Known rows, with every way that one mark hangs from another:
{Q572 {Q691 {Q105 {Q66 Q357}} Q689}}: [ -9 -10 -22 -15  11  15  -3 -25 -51 -15  -7 -41 -19 -27 -17 -20 -52   7
   7 -25   9  31  19 -26 -12 -11  -4 -47  17  22 -37 -33  11  -2 -81   7
 -66  30  17  52  22 -36  13 -17  39 -41  17  20 -10 -87 -21  21   5]
{Q105 Q691}: [  2 -22 -22  21   2  -6 -15 -25 -13 -49  17  -5 -19 -34 -15  10 -17 -24
 -16  -6 -15  16   0  15   3  -4   8   5  26   4  20  17  -4 -25 -37  14
 -17   3 -15   1 -13  28  30   1   9 -29  24   0  -6 -28   3   7  17]
{Q572 Q691}: [-14   9 -19   1  -3  -7  -6  -7  -5 -16   7  -2 -12 -18 -15  -3 -15  -7
  -7  15   0  15  -7 -19 -15 -11   1  20  14   6  12   7  -1 -22 -45  -2
 -25  18  15   0   6   4  21   7  20 -25  10  -2 -12 -59   5   5 -10]
{Q105 {Q66 Q357 {Q876 Q663}} {Q691 Q689}}: [ -5 -28 -40   0  11  -6  -3 -21 -27 -25  42 -46  -1 -42  11   3 -17 -10
 -42 -35  -9  22  22  71  16  41 -23 -21  38  13   4  -4 -15 -30 -84  34
 -33 -31 -62  46  -5 -12  26 -32  48  -5  16  29 -12 -42  27  -3   5]
{Q105 {Q66 Q357 {Q876 Q663}} {Q691 Q572 Q689}}: [ -7 -16 -52  18  18   2  -3 -30 -53 -19  44 -35  -6 -28  31  -3 -22 -11
 -34 -49  -5  13  32  65   1  39 -26  -1  52  -3  -2  -6  -8 -28 -91  38
 -31 -20 -47  51 -18 -16  36 -28  46   5  34  40 -15 -58  21 -15   6]
{Q105 {Q66 Q357 Q876} {Q691 Q572 Q689}}: [-13 -20 -54  24  22  11  -3 -35 -67 -28  27 -37 -22 -25  19 -10 -30   8
 -30 -49   0  22  46  48  -7  18 -10 -20  40  -3 -20 -21   0 -23 -86  45
 -42  -4 -41  38 -22 -32  38 -32  29 -11  48  34   7 -79   7   4  -1]
{Q499 {Q572 {Q691 Q105 Q689}}}: [-32   9 -13  11  10   0 -26 -13 -57 -17 -12  -3 -16 -15  -6 -26 -54  -7
  20 -24 -15  18 -37 -39 -13  -5  -9  -5  31 -15 -23   1  46 -21 -80  32
 -56  44  22  51  10  -3 -10 -10  47 -33  10 -10  -2 -72 -42   5  -6]
{Q105 Q66 Q691}: [  2 -30 -32  13 -12  -3   2  -8 -14 -32  23 -10   2 -28 -11  -2 -20   2
 -19 -24 -26  33   2  29   5   1  -1  -8  33  15  22  -2 -20 -15 -34  19
 -44   1 -12   0 -10  28  39  -3   2 -37  36  17  14 -51  23   9  27]
{Q105 Q66}: [  0 -11 -19   0 -16   6  -3  13  -4  -8  29 -25  21   7  -5 -14 -19  13
 -11 -25 -22  18  -3   6  -3  10  -7  -9  24  19  18 -12  -8  -4 -32  13
 -47   4   6 -14   7  33  18  -2  -6 -27  17   2   0 -54  11   2  -3]
{Q876 {Q66 Q357}}: [ 22  -2  -4   8   0  35  -3  -8 -15 -14  13 -46  13  -9   6  18 -35  -6
   3   5  -4  14   2  -7 -14  14 -35 -42  21  14  10   5   0 -12 -37  -1
 -29   0   6 -14  12  -5  29   3 -12 -34  13   0 -19 -58 -28   0  -9]
{Q572 {Q691 {Q105 {Q66 Q357 Q876}} Q689}}: [-21  -3 -20 -14  15  14  11  -6 -58 -11   4 -45 -26 -23   0 -33 -42  11
  -7 -22  11  39  11 -17 -11  14  -5 -40  29   5 -36 -43  13 -27 -91  23
 -56  19 -11  59  14 -54  15 -39  55 -31  11  17  -5 -92 -15   7  -8]
{Q269 {Q228 {Q691 Q105 Q572 Q689}}}: [-21  13 -34  31 -14 -22   6 -39 -48   3  19 -11 -21 -25   5 -27 -51   1
  -8 -32 -22  -6 -32 -37 -30 -12  -5  16  24 -31 -35  -8  53 -29 -56  11
 -30  46  33  51 -14  12  22 -15  41 -50  10 -20 -12 -57 -41 -19   5]
{Q663 {Q876 Q66}}: [ 28   1 -10  20  -2  12  15  18  21 -16   4 -31  10  -2  19  41 -22 -14
   1  -7 -20   3 -39 -20  -2   3 -35 -43  28  32  -1  33 -14  -7 -47  -2
 -37  12  13 -21   4  19  17   8 -11 -12   7 -15 -22 -52  -3 -21 -10]
{Q499 {Q572 {Q691 {Q105 Q66} Q689}}}: [-34   2 -19   7  -2  -1 -24   1 -57   3  -6 -13  -3  -7   3 -40 -53  18
  13 -41 -23  32 -26 -29  -7   0 -19 -22  39  -1 -17 -10  26  -3 -81  45
 -83  41  18  44  11   0   3 -20  48 -38  20  12  21 -94 -22  13   2]
{Q66 Q357 {Q876 Q663}}: [ 17  10 -18 -23   0  14   2 -10 -16 -23  47 -38  19 -12  20   5  -7 -27
 -17  11  -7   2   7  20   5  40 -31  12  36  -7  33  -6  -9 -42 -71   0
   5 -24 -41  21   7   6   3 -16  18   1  -4  -3 -35 -23   3 -16 -15]
{Q269 Q228}: [ 11   7 -16  -7   8 -24  17  -8  -8 -12  39 -22  25 -23  -8 -12 -15  -3
 -13 -10 -26 -18 -26   4 -20   0 -13  24   7  -4  19   5   3 -18 -15   9
 -35  25  12 -10   0  43  -5  -8   6 -43   7 -27 -11 -32   0  -3 -14]
{Q499 {Q572 {Q691 Q105}}}: [-10  22  -2  -1 -13  15 -16  -8 -50 -14  -7   6  -4 -10  -5 -23 -36 -18
  19  -8 -18  20 -39 -52 -17 -15 -13   3  39 -25  15  -6  25 -31 -68  23
 -42  45  34  28   6  10  -4  -1  33 -38  19   4  -3 -68 -32   4   6]
{Q269 {Q228 {Q691 {Q105 Q66} Q572 Q689}}}: [-24   9 -39  21 -21 -24  16 -19 -53  17  23 -25 -10 -12  14 -42 -52  29
 -18 -57 -33  11 -28 -23 -29  -7  -9   0  34 -18 -38 -25  38 -13 -52  21
 -58  44  34  42  -9  15  30 -20  37 -57  21   4   1 -80 -24 -14  12]
{Q691 {Q105 Q66} Q572 Q689}: [-28  -7 -41  22   6  17  -1   8 -55   5  16 -28  -4  14  15 -23 -45  15
  15 -65 -11  10  -6 -15  -8  -3  -2 -17  45   7 -36 -16  25   2 -60  40
 -56  40  26  41   2  -2  13 -14  34 -17  22   4  -9 -76 -30 -23   6]
{Q228 Q269 {Q691 {Q105 {Q66 Q876}} Q572 Q689}}: [-41   0 -29  35 -26 -10  38   8 -46   9  19 -19 -32  12  10 -26 -58  19
 -15 -40   6  34  11 -20 -12  14 -20 -10  85 -21 -12  -8  56  -8 -86  47
 -37  18  -3  56  -2 -30  38 -44  48 -29  -9  13  -4 -91 -27 -26  10]
{Q876 Q66 Q663}: [  9   8 -19  15 -13   7  -1  39  25  19  47 -20  29  -3  26  16 -20  -5
 -11  -3 -14   0 -38  16   1  33 -41  -3  45  10  27  28 -11  -9 -34   7
 -18  -5  -3  -9   8  27  24  -3   7 -17  -6  -4 -34 -32  -6 -31   3]

Rows:
[  0  -3 -34  -2 -11  -6  10 -48 -69  -4   6 -41 -11 -21   5 -27 -59  23
 -15 -47 -26  13   4 -30 -31 -10 -15 -21  25 -13 -38 -36  41 -18 -69   6
 -50  37  29  53   6  -3  38 -20  32 -61  26  14  -5 -92 -27   0  10]	{Q269 {Q228 {Q691 {Q105 {Q66 Q357}} Q572 Q689}}}
[-26 -29 -54  41   8  -3 -17 -19 -43 -20  19 -12 -15 -14   7 -10 -27  11
 -17 -56 -10  20  16  39  -8   6   2  -2  40  12 -13   5   5  -3 -58  38
 -54  11  -8  26 -21   8  39 -14  28 -13  45  27   9 -72  11  -5  10]	{Q105 Q66 {Q691 Q572 Q689}}
[ -9 -30 -36   7  21   3  -3 -32 -48 -42  31 -47 -16 -42   1 -10 -27  -1
 -33 -34  -5  30  31  49  14  24  -5 -33  26   8 -15 -19   1 -19 -71  36
 -48 -19 -52  38 -11 -20  24 -29  29 -25  35  22   6 -63  13  14   1]	{Q105 {Q66 Q357 Q876} {Q691 Q689}}
[-37  15 -34   3   0 -10  17  36 -24  25  39 -17  -6 -19  22 -30 -31  11
 -18 -31  -4  28 -28   7   6  34 -22   1  51   3 -13 -18   8 -28 -87  40
 -44  14 -22  62  11 -15   7 -37  71 -14  -9  10 -20 -70   6 -28  -2]	{Q572 {Q691 {Q105 {Q66 {Q876 Q663}}} Q689}}
[-37   8 -26  12   5  -3  16  22 -41  11  24 -20 -22 -10   8 -43 -30  18
 -13 -34  -3  37 -16 -17  -7  25  -2 -17  41   4 -32 -31  17 -15 -80  37
 -60  24 -11  53   4 -26  12 -39  54 -27   7   7   2 -85 -10  -3  -1]	{Q572 {Q691 {Q105 {Q66 Q876}} Q689}}
[-22 -15 -25  13  -1   6   1  13 -39  -2  21 -37   2  -1   2 -23 -44  13
   7 -45 -10  20  -9  -7   6  10  -3 -33  33  23 -30 -13  24   9 -52  29
 -68  25   7  36  11   5   4 -17  30 -31  12  -8  -5 -57 -32  -7  12]	{Q691 {Q105 Q66} Q689}
[ -14    2  -29  -25   11    7   12    7  -39    2   23  -36   -6  -28
   17  -25  -34    2  -13  -26    3   32   -1    6    6   31  -24  -24
   39    8  -19  -28    1  -28 -107   23  -40    7  -20   66   23  -38
    4  -38   67  -16   -5   19  -26  -72    2   -6   -7]	{Q572 {Q691 {Q105 {Q66 Q357 {Q876 Q663}}} Q689}}
[-20  27  -9  -1 -18   7   5  26 -57   9  17  -4   4   4  21 -42 -30  12
   0 -27 -30  35 -37 -27  -4  24 -28 -10  60 -34  13 -40  11 -41 -74  50
 -53  30   0  23  -1  -2   9 -29  32 -36  24  17  12 -91 -12   5   3]	{Q499 {Q572 {Q691 {Q105 {Q66 Q876}}}}}
[-31   2 -30  32  16  19 -12  -5 -54  -5   6 -13 -17   9  14 -14 -47  -7
  22 -35   1  -3  -5 -30 -19  -4   2   1  35  -8 -35   1  41 -14 -65  27
 -35  43  27  52  -6   0   1  -9  38 -12  13 -10 -26 -55 -54 -28   1]	{Q691 Q105 Q572 Q689}
[ -11    2  -43    3   11   25    6    0  -58   10   41  -43    4    6
   43  -23  -41    1    2  -49   -2   12   14   14   -9   35  -33  -20
   61  -11  -20  -30   15  -33 -100   35  -35   11  -20   64    4  -25
    9  -37   53    1   11   23  -30  -64  -22  -35   -3]	{Q691 {Q105 {Q66 Q357 {Q876 Q663}}} Q572 Q689}
[  3  24 -21  16 -29 -10  22 -28 -51   1  20  -1 -12 -12   7 -16 -41   1
 -14 -17 -35  -2 -38 -51 -30 -14  -7  23  36 -41  -4 -16  34 -49 -44   1
 -16  37  41  25 -13  35  26  -6  25 -59  16 -16 -20 -56 -30 -15  18]	{Q269 {Q228 {Q691 Q105 Q572}}}
[ 53  -5  -3  -2   5  28  10 -15   4 -40 -15 -54   4 -19  16  49 -26 -22
   7  -1 -13   8  -9 -25  -6  -8 -36 -65  11  31   2  16 -18  -8 -60 -14
 -40   0   8 -11  14   3  13  13 -10 -15  12  -1 -25 -62  -7  -7 -14]	{Q663 {Q876 {Q66 Q357}}}
[-18  14 -19  -2  -8   5  27  35 -36   6  24 -11  -8  -6  11 -36 -25  14
 -11 -17  -7  37 -21 -28  -6  16  -7 -10  48  -6   1 -47  -5 -44 -73  23
 -40  25  -1  27   3 -15  23 -32  35 -36   6  10  -3 -77   0  -5   8]	{Q572 {Q691 {Q105 {Q66 Q876}}}}
[ 19 -25 -39  10   0  22 -10 -50 -53 -40  14 -26  -6 -21  -1   0 -27  -5
 -12 -35 -13  31  46  20 -10 -10  -9 -19  38   2  18 -18 -23 -25 -58  14
 -37   7   0   5  -9   4  47   0   7 -24  56  48   4 -76  11  17  12]	{Q105 {Q66 Q357} {Q691 Q572}}
[ -6   3 -31  15 -14  23   8  15 -45   2  19 -14   7  25  18 -25 -44  13
  13 -44 -19  20   0 -26 -10  -8 -11 -10  59  -5  -2 -28   3 -21 -56  24
 -46  37  30  12   3  14  20  -5  13 -25  28  17 -14 -75 -21 -24  19]	{Q691 {Q105 Q66} Q572}
[-13   5 -12  17 -41   0  28 -12 -33 -16  -7  -1 -31   9 -11   3 -57 -15
   6   0   3  19   4 -56 -17 -27  -7  12  73 -32  18   7  50 -17 -66   4
  -4  31  34  27   9   0  35 -18  22 -34 -10   0 -20 -59 -37 -24  14]	{Q228 Q269 {Q691 Q105 Q572}}
[-24 -23 -12   6 -32 -18  24  -3 -12  -5   3 -27 -18  -5 -26  -9 -64  12
  -8 -25  -1  39  -1 -24   2  -4 -14 -30  59   9  -7   5  54  28 -67  21
 -55  20   8  43  23  -4  31 -32  33 -52 -19   4  -1 -71 -22  -5  19]	{Q228 Q269 {Q691 {Q105 Q66} Q689}}
[-29   1 -16  16  17  -1  -5 -12 -33 -11  -3 -16 -30 -22 -12 -13 -48  -9
   9 -12  11  14 -25 -39 -12 -14  10  -9  15   6 -32  -3  29 -15 -71  15
 -46  38  21  52  12 -22   2 -11  51 -31   2 -13 -14 -61 -35  -4   6]	{Q572 {Q691 Q105 Q689}}
[ -9 -20 -43  29 -11   1   0 -17 -37 -29  22   1  -5 -15   6 -10 -26   5
 -22 -43 -18  25  16  24 -13  -4  -4   1  45   7  21  -2 -13 -26 -49  25
 -42   8   3  -4 -19  27  50  -2  10 -21  51  32   7 -64  16  -9  21]	{Q105 Q66 {Q691 Q572}}
[-36  11 -43  24   2   5  11  35 -43  31  53 -19   6  14  53 -30 -30  10
 -10 -65 -13   9 -14  17   0  42 -27   2  71 -14 -15 -20  13 -28 -90  48
 -37  17 -12  54  -3   1  12 -38  57   2   6   5 -27 -58 -17 -49   6]	{Q691 {Q105 {Q66 {Q876 Q663}}} Q572 Q689}
[  0  28 -32  16 -24 -24   8 -35 -24  -6  26   0  -4 -18   0 -14 -22   3
 -27  -9 -35  -7 -24 -20 -35  -7  -7  38  23 -30  14  -6  22 -39 -23  -2
 -11  20  29   1 -19  36  33   4  10 -50  21 -12  -8 -57   0  -9  -3]	{Q269 {Q228 {Q691 Q572}}}
